What can hang from each mark:
rafu: kuvar
piniz: kuvar matov nudodi
luzos: vofi
matov: luzos
vofi: zagit
kuvar: luzos piniz rafu zagit
gogabuf: luzos
zagit: gogabuf kuvar matov nudodi vofi

Each row was made from one small tree. Brackets hold a mark, then the marks that hang from it, in alphabetical order. Every link used is in the known rows. Write each row's tree.
In the rows, zero is written as 128.
Known rows:
{gogabuf {luzos {vofi {zagit kuvar nudodi}}}}: [133 134 115 104 150  63 149 115  83 111 121 131 103 130  97 125 101 136
 116 128 129  96 120]
{rafu {kuvar {piniz matov nudodi}}}: [148 133 124 170 138 182 125 113 130 125 118 144 122 121  71 100  84 131
 123 131 146 109 125]
{zagit nudodi vofi}: [137 117 138 139 142 100 152 107  78 130 107 141 109 166  62 103 116 140
 136 143 140 117 121]
{rafu {kuvar luzos piniz {zagit matov nudodi}}}: [153 130 133 120 141 164  93 116  89 121 114 142 101 161 121 100  58 130
 142 136 141 110 129]
{gogabuf luzos}: [145 127 120  98 140 106 146 114  82 116 128 123  98 119 106 128  92 121
 129 128 133 100 127]
{matov {luzos vofi}}: [126 135 112 138 135 137 128 124 104 120 112 118 122 161  83 133  83 124
 112 134 116 106 122]
{vofi {zagit gogabuf {kuvar rafu} {matov luzos} nudodi}}: [133 130 140  81 143  49 137 114  74 137 107 140  88 168  56  97 105 121
 128 144 144 117 128]
{luzos {vofi {zagit gogabuf {kuvar piniz rafu} matov nudodi}}}: [118 137 126 137 157  65 140 121  89 122 106 141 120 146  92 101 116 151
 120 142 138 107 119]
{luzos {vofi {zagit kuvar}}}: [119 138 103 145 149  81 135 120 109 115 115 136 126 128 105 112 133 147
 106 121 139  94 119]
{rafu {kuvar luzos}}: [160 122 112 129 130 174 111 113 109 119 120 146 115 131  97 122  77 118
 139 122 150 102 128]
{luzos {vofi {zagit gogabuf matov nudodi}}}: [116 136 122 156 156  61 143 121  84 119 107 140 122 134  92 108 122 134
 116 135 133 111 109]
{zagit gogabuf nudodi}: [133 129 158 159 138  99 166 113  77 131 105 138 101 155  52 108 118 134
 144 147 129 126 121]
{zagit gogabuf {kuvar {luzos vofi} piniz rafu} matov nudodi}: [135 138 156 108 152  82 146 120  63 139 105 138  97 196  68  98  88 143
 154 183 130 123 138]
{zagit {gogabuf luzos} {kuvar piniz rafu} matov nudodi vofi}: [148 121 160  59 154  41 170 106  47 142 106 144  82 188  31  85  97 146
 145 192 139 117 139]
{gogabuf {luzos {vofi zagit}}}: [132 134 109 107 150  76 139 119  83 108 124 126 108 110 116 130  99 133
 114 121 134  94 118]
{piniz {kuvar rafu} matov}: [129 147 119 146 134 162 111 130  94 140 135 119 112  72  96  87 106 124
 123 112 147 117 144]
{vofi {zagit gogabuf}}: [131 138 126 128 140  80 126 118  89 123 116 131 102 113 100 111 138 134
 121 121 161 107 122]
{kuvar piniz {zagit gogabuf matov nudodi}}: [125 143 162 133 151 108 122 121  64 129 108 124  90 165 122  82  98 148
 137 156 129 122 128]
{rafu kuvar}: [156 114 113 139 131 164 131 109 120 119 116 153 122 124  81 108  88 121
 130 117 146 101 123]
{kuvar {piniz matov nudodi} rafu}: [125 149 143 159 149 184 111 129 102 131 121 118 120 108 114 101  70 150
 136 133 154 119 136]
{rafu {kuvar {luzos {vofi {zagit gogabuf nudodi}}} {piniz matov}}}: [150 144 122 161 142 153 103 120 109 120 113 141 115 139  89 115  80 141
 129 136 150 108 124]
{vofi {zagit {gogabuf luzos} {kuvar {piniz matov} rafu} nudodi}}: [137 143 146  97 145  59 135 115  78 129 113 133  84 142  74 100 113 153
 129 138 155 111 133]
{matov {luzos {vofi zagit}}}: [124 139 110 128 137 117 117 124 102 119 112 119 118 155  90 131  88 127
 107 127 125 104 120]

Which tree is each row?
[115 158 139 141 138 143 104 136  71 140 120 113 100 102  77  82  81 131
 114 117 123 125 141] => {piniz {kuvar rafu {zagit gogabuf nudodi}} {matov {luzos vofi}}}
[131 133 112 100 142  80 112 118  89 127 118 127 101 142 105 111 107 107
 114 129 147 109 119] => {vofi {zagit {matov luzos}}}
[147 122 151  93 140  40 190 100  62 137 109 144  82 176   4  98 138 146
 133 171 134 110 133] => {zagit {gogabuf luzos} kuvar nudodi vofi}
[123 156 135 187 145 161 128 122 115 132 123 115 116 126  92 103 109 140
 120 145 141 118 128] => {kuvar {piniz matov nudodi}}
[147 112 154  56 152  26 184 103  41 144 107 150  82 172  15  85 104 126
 143 179 136 116 134] => {zagit {gogabuf luzos} {kuvar rafu} matov nudodi vofi}
[125 135 134 109 152  80 136 122  56 123 119 125  93 115 118  94 105 118
 121 134 125 107 121] => {kuvar {zagit {gogabuf {luzos vofi}} matov}}
[154 140 140 138 140 159  97 117  84 127 112 139  97 144  88  97  79 143
 135 139 151 112 131] => {rafu {kuvar luzos {piniz matov} {zagit gogabuf nudodi vofi}}}
[145 128 126  86 142  58 154 109  65 147 119 136  90 167  41  96 147 115
 131 183 148 107 137] => {zagit gogabuf {kuvar luzos} matov vofi}
[137 133 135 141 145 158 118 117 103 123 108 143 114 135  83  91  72 130
 120 140 131 109 124] => {rafu {kuvar {piniz nudodi} {zagit gogabuf {matov {luzos vofi}}}}}
[124 165 160 127 154 169  72 137  48 136 119 104  90 107 137  95  71 158
 142 142 165 120 147] => {kuvar luzos {piniz matov nudodi} rafu {zagit gogabuf vofi}}
[127 128 151 107 146  80 133 116  47 136 105 130  86 165  73  85 102 119
 126 150 125 120 122] => {kuvar {zagit gogabuf {matov luzos} nudodi vofi}}
[152 143 142 146 138 168  98 120  91 126 114 137  96 142  98 100  73 139
 138 133 145 113 131] => {rafu {kuvar luzos {piniz matov} {zagit gogabuf nudodi}}}
[145 127 129 133 145 133 115 117  78 121 109 150 107 140  93 100  73 119
 136 130 133 109 120] => {rafu {kuvar {luzos vofi} {zagit gogabuf matov nudodi}}}
[136 117 152 128 151  53 171 107  53 142 102 147  99 169  30  89 125 116
 138 175 135 128 117] => {zagit gogabuf matov nudodi vofi}
[130 146 127 151 137 132 148 114 123 136 125 126 108 150  66  95 131 143
 119 150 138 106 137] => {zagit {kuvar {piniz matov nudodi}}}
[143 123 155 116 145  61 173 107  52 130 106 138  89 151  34 110 117 139
 138 160 137 118 123] => {zagit {gogabuf luzos} nudodi vofi}
[117 140 113 160 151  82 133 124  96 114 112 133 127 113 106 116 130 146
 111 122 143 101 114] => {luzos {vofi {zagit gogabuf}}}
[113 148 139 115 142 168  93 130  62 138 131 116 101  83 132  84  80 115
 138 120 140 124 148] => {piniz {kuvar luzos rafu {zagit matov}} nudodi}
[125 151 143 147 145 190 105 130 103 133 119 111 116 125 101 109  54 144
 131 138 145 121 139] => {kuvar {piniz {matov luzos} nudodi} rafu}
[106 159 126 169 139 174 117 133  99 144 127 112 120  80  53  92  82 113
 107 123 125 128 138] => {piniz {kuvar rafu} {matov {luzos vofi}} nudodi}
[131 153 119 123 140  98 108 119 104 130 125 122  96 138 104 107 133 139
 117 131 160 104 133] => {vofi {zagit {kuvar luzos {piniz matov nudodi}}}}
[118 170 137 157 157 161  79 140  81 125 119 110 117 107 137 121  68 157
 136 137 161 117 136] => {kuvar {luzos {vofi {zagit gogabuf}}} {piniz matov nudodi} rafu}
[124 132 149 116 155  68 146 119  47 125 112 131  88 138 100  91  97 121
 129 138 117 116 117] => {kuvar {zagit {gogabuf {luzos vofi}} matov nudodi}}
[114 149 132 129 141 145 104 123  66 140 131 116  98  97 109  82 114 114
 126 135 137 121 142] => {piniz {kuvar luzos {zagit matov vofi}} nudodi}
[136 127 112  87 147 104 129 121  81 133 122 135 111 155 105 106  91 116
 137 149 137 102 137] => {zagit {kuvar {luzos vofi} rafu} matov}
[109 141 139 117 141 162 110 127  75 139 126 120 106  87 107  74  80 114
 126 119 131 124 144] => {piniz {kuvar rafu {zagit {matov luzos}}} nudodi}
[131 127 108  99 139  87 152 114 102 135 118 132 110 184  56 103 106 105
 112 160 113 103 127] => {zagit kuvar {matov {luzos vofi}}}
[128 146 107 138 144 119 100 128  86 116 122 121 115 131 138 136 106 133
 129 124 147 102 124] => {kuvar {luzos {vofi zagit}}}
[131 153 130 113 154 146  73 137  73 117 115 116 116 135 172 129  61 163
 147 141 162 108 140] => {kuvar {luzos {vofi {zagit gogabuf matov}}} piniz rafu}
[136 140 143  89 147  61 121 118  70 134 111 135  87 167  92  98 110 139
 141 152 157 117 134] => {vofi {zagit gogabuf {kuvar luzos piniz rafu} matov nudodi}}
[133 140 134  97 147 100 101 124  39 133 121 118  84 135 126 101 112 117
 135 147 146 110 132] => {kuvar luzos {zagit gogabuf matov vofi}}
